Known rows, with every step that occurs:
h, q, v, c: [ 15.2   3.8  -9.4  -4.4  13.9  19.7  43.1  -5.8 -38.2 -15.3   5.8 -23.5
  14.6  32.9 -26.5  38.3  -2.8  39.9   0.4 -39.1  24.0]
h, q, v, c, p: [ 15.0  -2.4 -15.2  12.8  15.5  23.6  32.7  10.1 -27.8 -22.2  40.9 -12.2
  13.1  40.1 -37.5  38.4  19.7  64.0  26.8 -38.8  22.6]
h, q: [  4.6   5.4 -30.1 -15.9  25.2  15.9  11.8  17.1 -16.5 -12.8  25.9 -12.3
  13.9   3.9 -15.3  17.0  24.9  24.3   8.8 -18.0   7.4]
h, q, v, g, m: [ -6.7   6.7 -19.7 -19.5  23.7  11.8  28.4   9.6 -48.9 -48.0 -45.0  -7.3
   0.4  15.6  14.1  -7.1   3.5  69.3 -71.3 -11.6   7.4]
m, q, v, g, p: [  7.6  -2.3  -7.6  -9.8  10.4  20.2  69.6  25.6 -34.6 -15.9 -48.1 -10.5
 -10.4  38.2 -15.5  26.0  10.6  18.3  15.8 -13.2   7.4]
m, g, p, q, v: [ 16.8  -2.9 -11.6 -11.1  20.9  17.8  20.1  44.3  -0.9 -39.8  22.8  -9.2
  -6.6  39.1  -9.7  24.2  14.8   5.9 -16.1 -16.4  40.2]
c, v, q, h: [ -0.7   2.3 -15.2 -25.0  37.8  18.8  29.9  15.6 -20.2 -39.2  39.7 -16.6
  -1.1  35.5 -36.7  11.2  -2.8  43.6 -23.2 -13.3   1.1]
v, g, m, q, h: [-10.2   5.4 -26.7  -7.6  29.7  17.1  28.7  22.5  -8.8 -43.9   8.9   8.1
 -13.7  21.7   0.7 -19.2  16.4  40.4 -27.1   5.0 -11.1]
g, p, q: [ 17.2   0.3 -27.6 -21.6  16.5  18.8  14.9  35.5   4.6 -31.8  -4.1 -16.6
  -3.0  29.5 -20.8  38.0  45.0 -24.8  25.4  -3.3  18.6]
g, p, q, h: [ 18.7   2.6 -33.3 -19.6  30.9  17.3  17.6  42.1   8.8 -48.2   9.2  -5.7
  -6.8  42.8 -43.7   6.9  45.1  -5.3   2.1  -2.6   6.9]
h, q, v: [ 14.7   1.5 -15.7  -6.7  22.2  15.3  29.5  17.0 -29.3 -24.0  15.7  -7.5
  17.7  21.4 -22.1  -0.1  10.1  50.7   2.2 -37.0  26.4]
q, v, c, p, g, m: [ 11.8   7.7 -15.3  -3.5   9.9  20.8 -11.5   6.8 -18.2 -45.0 -21.6 -28.7
  -8.0  51.9  -9.3  20.6  -9.6  29.3 -37.2 -31.9  23.5]
c, v, g, p, q, h: [ 10.5  -0.8 -21.7 -33.7  38.5  17.5  39.9  38.8 -11.5 -57.1  -1.2 -11.1
 -17.1  45.6 -47.0   3.8  31.4  24.3 -56.7  -1.2  -5.4]
c, p, g, m: [  3.3   8.3 -28.7 -13.6  16.5  17.4 -38.4  23.1  -1.7 -37.3 -11.7 -17.5
 -11.3  28.8   1.2   5.8  12.0   5.5 -33.1 -13.5   8.3]
m, q, v, c, p: [ 12.9  -7.8  -5.7  23.1   6.6  26.5  41.7  11.3 -17.6 -12.1  58.4  -3.1
   5.9  43.7 -30.0  37.3  13.6  46.9  55.5 -34.5  24.7]
g, m, q, v, c, p: [  3.0  -2.8 -12.0  20.3   8.7  26.0  27.8   7.5 -22.3 -30.8  47.0  -6.7
   0.6  36.0 -13.8  32.5  18.2  55.8  41.3 -29.4  22.3]
v, g, p, q, h: [ 15.1   1.6 -30.3 -23.3  32.1  16.6  36.8  40.9  -1.2 -51.9 -27.6  -1.2
 -12.1  46.9 -31.6   5.0  35.8   6.7 -35.9   7.3  -3.8]
g, m, q: [-10.3   4.5 -23.6  -5.3  14.3  19.2   5.1  16.2  -5.2 -21.8  30.0  -4.8
  -4.4   1.0  14.8  11.2  24.5  14.8  32.3  -5.6  10.1]
c, p, g, m, q, h: [  3.7   5.4 -35.4   5.6  31.1  21.5   1.2  40.5   6.9 -48.6  45.6  -1.5
 -11.9  39.2 -23.3 -16.3  22.9  38.9   9.0 -18.2   5.3]
g, p, q, v: [ 24.5  -2.1 -14.5 -11.5  14.6  18.4  33.0  33.5 -12.2 -41.8 -14.3 -13.6
   4.3  41.9 -28.5  15.2  27.7   9.2  18.2 -23.1  36.4]
g, m, q, v: [  1.5   0.5 -11.4   4.4  12.8  18.4  24.3  15.7 -22.2 -33.0  20.4  -3.1
   2.5  17.8   3.7  -7.5   8.2  43.2  23.8 -25.4  28.0]

Rows:
[ 15.0   0.6   1.9  -4.5   0.7  18.8  21.0 -13.7 -23.6 -13.5  -7.5 -18.0
   3.7  42.1 -19.7  34.1 -14.5  10.8 -10.7 -27.5  22.4] -> q, v, c
[  2.9   5.7 -28.6   3.1  17.9  22.7  -2.9  35.0  -1.9 -31.7  32.8 -15.0
  -9.8  24.8   2.6  10.5  22.3  24.3  29.7 -20.5  16.3] -> c, p, g, m, q
[ 21.9 -10.2 -11.6  10.1  17.0  17.9  17.3  38.6  -4.6 -47.0  39.8   7.4
  13.2  45.4 -24.9  -2.5  30.0  40.7  13.7 -26.8  39.1] -> c, p, q, v
[ 14.4   9.1  -6.7   1.1   5.5  22.9  30.6   0.9 -26.3 -28.7  -9.4 -35.2
  -4.3  45.3  -4.1  27.5 -20.4  24.5  -5.4 -39.6  31.2] -> p, g, m, q, v, c
[  1.4   2.2 -13.6 -20.3  18.6  12.2  19.4  16.8 -26.8 -64.4 -43.2  -1.6
  -2.9  27.9  21.9 -10.0   6.9  41.9 -79.4  -1.9  19.5] -> p, q, v, g, m
[ -7.0   4.4  -9.8 -20.5  11.9  11.0  12.2   1.7 -34.8 -42.6 -57.9  -2.5
  -7.8  23.7  21.1 -11.8  -7.6  40.7 -79.8  -2.2   5.4] -> q, v, g, m
[ 18.8  -3.1 -27.0   3.6  27.6  21.7  10.8  29.9  14.0 -48.3  58.8   4.0
   1.2  52.6 -42.3  14.6  39.3  27.4   2.8 -11.2  10.3] -> v, c, p, q, h
[ 16.2   0.8 -28.4 -12.3  31.5  14.9   2.4  34.9  17.0 -47.8  34.5   8.0
   3.2  36.1 -29.3 -13.9  31.3   8.3 -20.9  -3.5   9.7] -> p, q, h
[-13.5   3.0 -19.8 -10.2  15.9  17.7  29.1  15.0 -19.2 -24.9  -4.7  -0.9
  -9.0   6.9  28.9   9.2  12.8  27.4 -13.0   3.5  -1.2] -> v, g, m, q
[  4.4  10.8 -32.0  -6.7  29.2  18.3   2.4  30.4   2.7 -42.6  18.3  -9.4
 -12.0  32.4 -13.3 -19.3   9.9  16.5 -14.6 -15.7   4.6] -> p, g, m, q, h
[ 26.5   4.0 -16.9   3.3  17.3  23.0  22.3  20.1 -23.0 -25.3   9.4 -32.9
   7.7  58.7 -36.6  32.9  -3.4  42.4  -5.7 -50.8  28.9] -> h, q, v, c, p, g
[ 24.2  -0.5  -7.7  16.4   7.8  26.3  29.7  23.2 -11.6 -16.3  29.2 -24.5
  -2.3  62.9 -28.1  31.8  -8.8  29.6  25.9 -46.2  31.3] -> m, q, v, c, p, g
[ 14.1  -0.2 -23.8 -27.2  17.9  16.9  36.8  36.0  -9.5 -33.7 -43.6 -13.6
  -7.9  33.7  -8.6  34.8  35.5 -10.6 -18.5   6.3   6.5] -> v, g, p, q
[  8.4  -1.4  -7.8 -22.9   8.9  15.9  45.1  15.1 -36.1 -21.4 -77.3 -15.3
 -10.3  42.5 -17.7  23.8   3.0   8.2 -27.4  -7.8   2.3] -> q, v, g, p
[  8.7   0.9 -25.1 -22.4  23.1  18.9   1.9  45.5  14.8 -28.1  34.7 -12.6
 -13.4  22.1  -1.0  45.6  30.3 -24.5  -9.9   4.2  23.5] -> m, g, p, q
[  4.5   0.6 -23.3  -0.1  25.9  19.0  23.0  26.4   7.5 -19.3  54.8  10.1
  -2.1  26.7 -27.8 -10.9  21.9  19.2  25.8 -10.5  -0.2] -> m, q, h
[  1.6   1.6 -18.1 -30.9  11.1  16.7  30.9  15.4 -22.3  -8.6 -72.2 -15.5
 -16.6  29.5 -10.6  36.5  16.0 -16.3 -21.9   6.9 -14.5] -> v, g, p
[  4.4   7.2 -24.6   5.7  12.2  26.2   8.9  18.5  -6.0 -26.5  28.7 -25.0
  -9.7  33.4  -1.2  37.7  12.5  21.8  26.3 -24.9  14.2] -> v, c, p, g, m, q
[ 12.9  -6.7  -5.0  12.7   4.1  22.6  16.7   2.0 -17.3 -15.7  27.1  -5.8
   5.9  46.8 -31.7  35.7   6.7  37.5  15.2 -30.0  19.8] -> q, v, c, p
[  1.5   9.9 -24.8 -10.6  15.9  19.6  -1.7  25.2  -3.7 -25.0   8.2 -19.4
  -8.6  17.3  14.0  10.5   7.5   3.9   8.9 -17.8  16.1] -> p, g, m, q
[  4.2   3.0  -6.2   4.6   4.8  22.7  36.9  -7.1 -28.3 -27.0  11.1 -19.3
   0.0  28.5  -2.1  30.2  -2.0  32.5  20.9 -28.4  26.7] -> g, m, q, v, c
[ 10.6   0.3 -15.3  11.5  14.9  21.4  17.3  33.6 -16.8 -41.5  23.2  -9.9
  -2.8  39.9  -7.9  -6.9   6.5  52.8  20.3 -39.0  34.6] -> c, p, g, m, q, v
[ 10.1  -4.7  -3.8   7.2  10.7  19.1  37.1  19.9 -16.3 -12.1  32.6   1.7
   8.5  28.0 -12.0  -1.9   3.7  31.5  41.9 -30.4  30.0] -> m, q, v
[  4.4  13.5 -24.8 -27.7  14.2  13.3 -36.5  11.7  -5.0 -34.1 -39.4 -26.6
 -10.5  22.7  11.2   3.5  -5.9 -14.7 -50.6 -12.1  10.0] -> p, g, m
[ -3.8  -2.8 -10.2 -41.7  17.9  17.7  32.5  14.5 -31.3 -16.5 -43.8 -25.6
 -20.6  27.1 -28.1  34.8   8.9   5.0 -48.5  -0.6 -15.5] -> c, v, g, p
[ -5.1   6.2 -31.0  -2.9  28.7  18.6   7.7  22.6   4.1 -39.9  41.7   5.6
  -7.3  17.3 -10.4 -15.8  25.1  34.1  10.7  -4.7  -1.7] -> g, m, q, h
